Each row comes from the steps of one path. Every step used is in the known rows, and no mark comes twice. Write the path behind each row, first mark first.
Known rows
Q/X: [-22 -23   3   2  12  -9   5  13 -19  15 -10 -15 -42 -12 -34  23  12 -10
  20   5  -3  22   9  22  15  42  13  12]
Q/X/E: [ -9 -25   0  19   6 -21  19   9 -26 -31  -1   6 -20 -25 -34  41  33 -19
 -14 -14   4  52  -3  29 -10  49  13  12]
Q/X/E/G/J: [-10 -23  12  -3 -28 -38   2  56 -13  -8   0  42  -8   4  39  26  -1  26
 -13  27 -22  81   0  60 -48  28 -32   9]
U/X: [-33  12  -7   0  17  14  -7  35  10  -6  17  -2   1  -1  -3 -29   6 -16
   2  16  -2 -27  -3  20 -24   0  -8  -5]
X/R/G: [ 25  23   7  18   1   4   0   1   5  21 -18  21   9  -5   3  15 -29  12
  16   6 -11  -7  30 -46   5   8   7  22]
G/Q/X/R: [ 10 -37  27  20  30  -5   9  14  13  17 -18 -13 -27 -28 -38  18  -4  17
  29  26  -9 -16  63   3   4  31  -6  34]
Q/G: [  0   8  -3   7   9  17   6 -23  43 -25   4 -15  -2   7 -12 -21  14 -22
 -15  -9  37   5 -17  -4  -9 -45   5 -24]
G/Q/X: [-25 -30   8 -11  31 -20   8   7   0  -2 -13 -29 -48 -21 -50  13  -3   5
   2  22 -19   4   3  10   6  24 -15  16]
Q/G/J: [ -1  18  11   2   3 -12  13   9  53 -15  28   1  11  18  19 -34  -3 -19
  -7   9  12  13  -7   4 -42 -41 -14  -1]
G/E/X: [-52   8   3 -24  18  25 -26  -2 -23  21  40 -59 -20  20 -50   7  22 -23
 -18 -13   2 -19 -13  -9  39  -3  54  18]
J/X/R/G: [ 23  15   3  15   0 -10  40 -23  -6  27 -26  32  16  -7  15  51 -13  17
  44 -20 -10 -10  20 -34  20  33  34   7]
X/E/G/Q: [  3  -5   3 -17  -8  -4   5  -2   7 -50 -16  21  -8  -2   8  -2  -2  24
 -74  16  12  38 -29   6 -36 -30 -45 -22]
X/R/G/J: [ 18  29  17  17  -4 -24   4  31  16  25   6  36  21   7  39   4 -44  14
  25  27 -36  -2  37 -37 -25   9 -11  46]
G/U/X/R: [ 40 -13  -1  33  -1  27 -21   5  13  -6   8   5  28 -11   8 -26  23 -24
  18 -27  29 -45  52  27 -14  11 -14  -7]
G/U: [ 23  -4 -11  -3  -9   1  -6 -46 -13 -16  -5 -16 -18  -4 -17  -4  29 -37
 -23 -46  36   4 -10   8  17  10  -6 -17]
R/G/E/X: [-50  26  -6 -30  16   9 -34  -7 -28  23  24 -46  -8  15 -40  18 -14   1
 -15  -9 -30 -11 -45 -46  51  -2  50  20]
E/X/Q/G/J: [-15 -11  18 -14 -13 -43  38   2  -8  19  67 -67  10   1   2 -46  -4 -25
   0  23   6  15  -8  -9 -30 -45  11  31]
R/G/Q: [-11  18  -6 -23  24 -23   3 -20  11 -17 -20 -10 -21  -9 -21  -3 -43  16
 -26  17 -33  -6 -41 -54   3 -14 -26   6]
E/G/Q/X/R: [ 11 -44  27   2   3   4 -12  34  10  34 -36  15 -26  -9   3  14 -22  57
  18  46  -6   6  52  24   0  15 -29  12]
U/X/E/G: [-18   2  -9   2 -19  11 -13  46   4 -37   3  45  18   3  37 -15  10  14
 -38  16  10  24 -24  43 -56 -17 -32 -33]
R/G/E/X/U: [-66  25 -14 -35  28  27 -43   5 -37  45   4 -40 -16  18 -45   2 -33  -6
  -1   5 -46   1 -47 -41  65  13  53  22]
Q/G/U: [ 42  -6 -13   9  -7  13  -7 -63  32 -39  -3 -20   3   2 -13 -22  35 -40
 -30 -50  62  11 -25   8   7 -36 -10 -41]
E/X/R/G/Q: [ 13 -11  18  -1  36 -13  -1 -22   5  13   5 -37   7 -37 -38   0 -53  11
 -16   3 -31 -33  11 -73   1   5  -1  43]
R/G/E: [-35  45 -15 -20   3  16 -30   3 -13   7  -4   4 -17  37 -12  18  -6  15
  -2  13 -25  -1 -36 -35  51 -18  35   0]
G/J: [-20  23  10  -9  -1 -25  11  27  12   6  25   3  -9  16  14 -10 -10 -16
  -5  14 -18   7   3   7 -34   3 -16  25]

Write each row's path
[ 38 -17   2  15 -26  34 -46  16  13  10 -12  34  24  10  50 -29   7  17
   2  -5  32 -22  45  47 -15  -5 -37 -28]
E/G/U/X/R
[-69  11  -3 -31  25  44 -38  13 -30  44  24 -55 -26  22 -55  -7   2 -25
  -4   0 -17 -12 -18  -4  55  12  61  19]
G/E/X/U
[ 23   2 -30  12  -8 -15 -15 -18 -12 -69  -3  23  32 -24   9   3  12 -18
 -39 -41  -3  21 -50   1 -23   8 -26 -27]
R/G/U/X/E
[ 12   4  13  13  17  -6  -6 -14 -11  31   7 -25  16 -22 -21  12 -38  -1
   0 -17 -16 -17  18 -57   6  26  24  44]
E/X/R/G
[-12  30  -1 -20  -7 -49  45  -3  -1  16  -3  28   8   6  37  37 -29   8
  26  -5 -50  17 -32 -17  -9  25   7  12]
R/G/J/X
[ 17   1  15  24   0   8  50 -18  -3  25 -10  15  10  -8   4  43  22  -7
  40 -24  21 -20  51   5   7  30  40   6]
J/X/R
[ 55 -32   1  29  -6 -13 -16 -24 -20  18 -35  11  -7 -26 -10  41  -4   9
  33 -30  -8  11  35  -6  37  56   2  16]
Q/X/R/G/U
[  0   3  -4  11  -7 -18  65 -32 -21 -40  -3  20   9 -19  -4  54  44 -29
 -16 -45  20  31 -22  12 -15  25  33 -18]
J/X/E
[-18   7   4  -3 -23 -17 -10  74  17 -31  26  53  34  15  69 -26  -8  18
 -30  36 -18  29 -12  53 -88 -16 -54  -8]
U/X/E/G/J
[ 60   3  -5  22 -13   2 -14 -43  -5   3 -27  13  13 -10   6  15 -10  -6
  -1 -40  11  -5  24 -31  24  17  -6   4]
X/R/G/U
[ 21  10  13   7  21  -6   4  -9  22   0 -25   5   3 -15 -12   5 -46  26
  -1  22 -21 -24  19 -61   0 -10 -20  27]
X/R/G/Q
[  3  -6 -16   2  -1  11 -21  -5   2 -24  11  -7   6  -5  -2 -28  26 -32
  -9 -30  21 -23 -10  33 -10   9 -22 -22]
G/U/X
[ 24   7  11   4  15 -19  45 -34  14   9 -36  17  11 -19   1  41 -28  31
  27  -3 -27 -24  10 -50  11  13  12  10]
J/X/R/G/Q
[  1   8   6  32  15  26  -8  46  22  11  14  12  22  -5   6 -24   2  -7
  28  19   8 -48  59  13 -27   3   0  14]
U/X/R
[  4 -21 -15 -22 -55   1 -12  12 -45  17   7   0  -6  14  46 -44  16  21
   4  25  23   9 -11  48   2 -28 -36 -34]
E/G/U/X/Q
[-21  -9  -2 -14   5   3  -9  39  20 -55  -3  28  14  -7  24 -25  -6  28
 -56  34  -3   6 -31  28 -61 -35 -58 -29]
U/X/E/G/Q
[ 56 -17  -2  40   1  35 -19 -12  56 -30   9   4  51  -6  15 -42  31 -24
  12 -29  59 -38  38  25 -21 -32 -12 -31]
Q/G/U/X/R
[  5  -2 -29 -13 -34 -24   3  -9 -54  -1   9 -14   2  -6  16 -27  -3   0
  17   8 -12  -2 -33 -10  19 -10 -16 -14]
R/G/U/X/Q
[-43 -30   1 -17  38  -2  -4  18  -7  21 -34 -24 -57 -19 -54  -2 -24   1
  15  31 -35  14  -6  16  25  40 -10  15]
G/Q/X/U
[ 39 -20 -13  -5 -47  -8  29 -56 -29 -39 -28  38  13  -4  36  49  49  -3
 -43 -69  42  56 -34  50  -5  15  -5 -59]
J/X/E/G/U
[  3   9   5   9  31   1 -12  30  37  -6  -8  14  23 -18   3 -25 -47  30
  15  39 -37 -54  19 -38 -25 -15 -30  17]
U/X/R/G/Q
[-20  25  -3  -4   7  38 -21  -5  38 -17  16 -17  -2  48 -18 -11  37 -10
  -6   2  37  -5 -20   2  29 -64  42 -29]
Q/G/E
[ 27  10 -21  -8 -10 -11 -13 -54 -15 -17 -21   0 -11  -5  -7  10  -8 -13
 -25 -43  -1  16 -44 -26  26  12 -13 -14]
R/G/U
[  8 -14  22  19  20  11   3  -6  -7  34  24 -40   6 -23 -34   1  -3 -28
   0 -19  14 -26  51 -19  -8  24  26  41]
E/X/R
[-13   0   6 -35   0   7 -14   3  17  -4 -23   2 -29  12   9 -18 -22  36
 -39  32   2   7 -20   2 -10 -30 -48 -18]
E/G/Q
[-38  21   4 -13   1 -12  40  16  -3  38   1  21  -6  12  19  14 -17 -18
  36   4 -36  17  -4  26  -8  37  17  12]
G/J/X/U
[-19  33  -2  14  10  37 -43  52  12  21   8  27  30  30  15  -3  -7  28
  43  35 -26 -51  28 -16  25 -20  30  11]
U/X/R/G/E
[  0 -17 -18  -5 -32  -9   8  -2 -49  -1  25 -30  -4  -4  10 -39  34 -20
  12   1  19 -11  -2  25   4 -12 -12 -15]
G/U/X/Q
[-12   0   9  12   5  14 -31  32 -18  41 -22  13 -12  21 -16  50  -5  37
  60  26 -30   0  41 -11  64  27  54  30]
Q/X/R/G/E
[ 23 -11 -18  11   2  20 -22 -25  44 -49  13 -14  25  -3   4 -53  35 -35
 -13 -35  49 -20 -28  33 -17 -41 -21 -50]
Q/G/U/X
[-17  16  15 -26 -25 -13 -12  42  10  25   7  29 -10  35  56 -17 -25  22
 -16  36 -11  28  -4  25 -40 -11 -39   4]
E/G/J
[ 36 -24 -13  -3 -43 -18  67 -84 -22 -12   5 -28   3  -2  10   5  58 -23
  20 -42  59  22 -23  15  32 -28  30 -47]
J/X/Q/G/U
[-26  10  -8 -15 -31  11  53 -25 -18  13  20 -27  -4  40   6  15  57   3
  48  12  34   6 -17   9  57 -59  77 -32]
J/X/Q/G/E
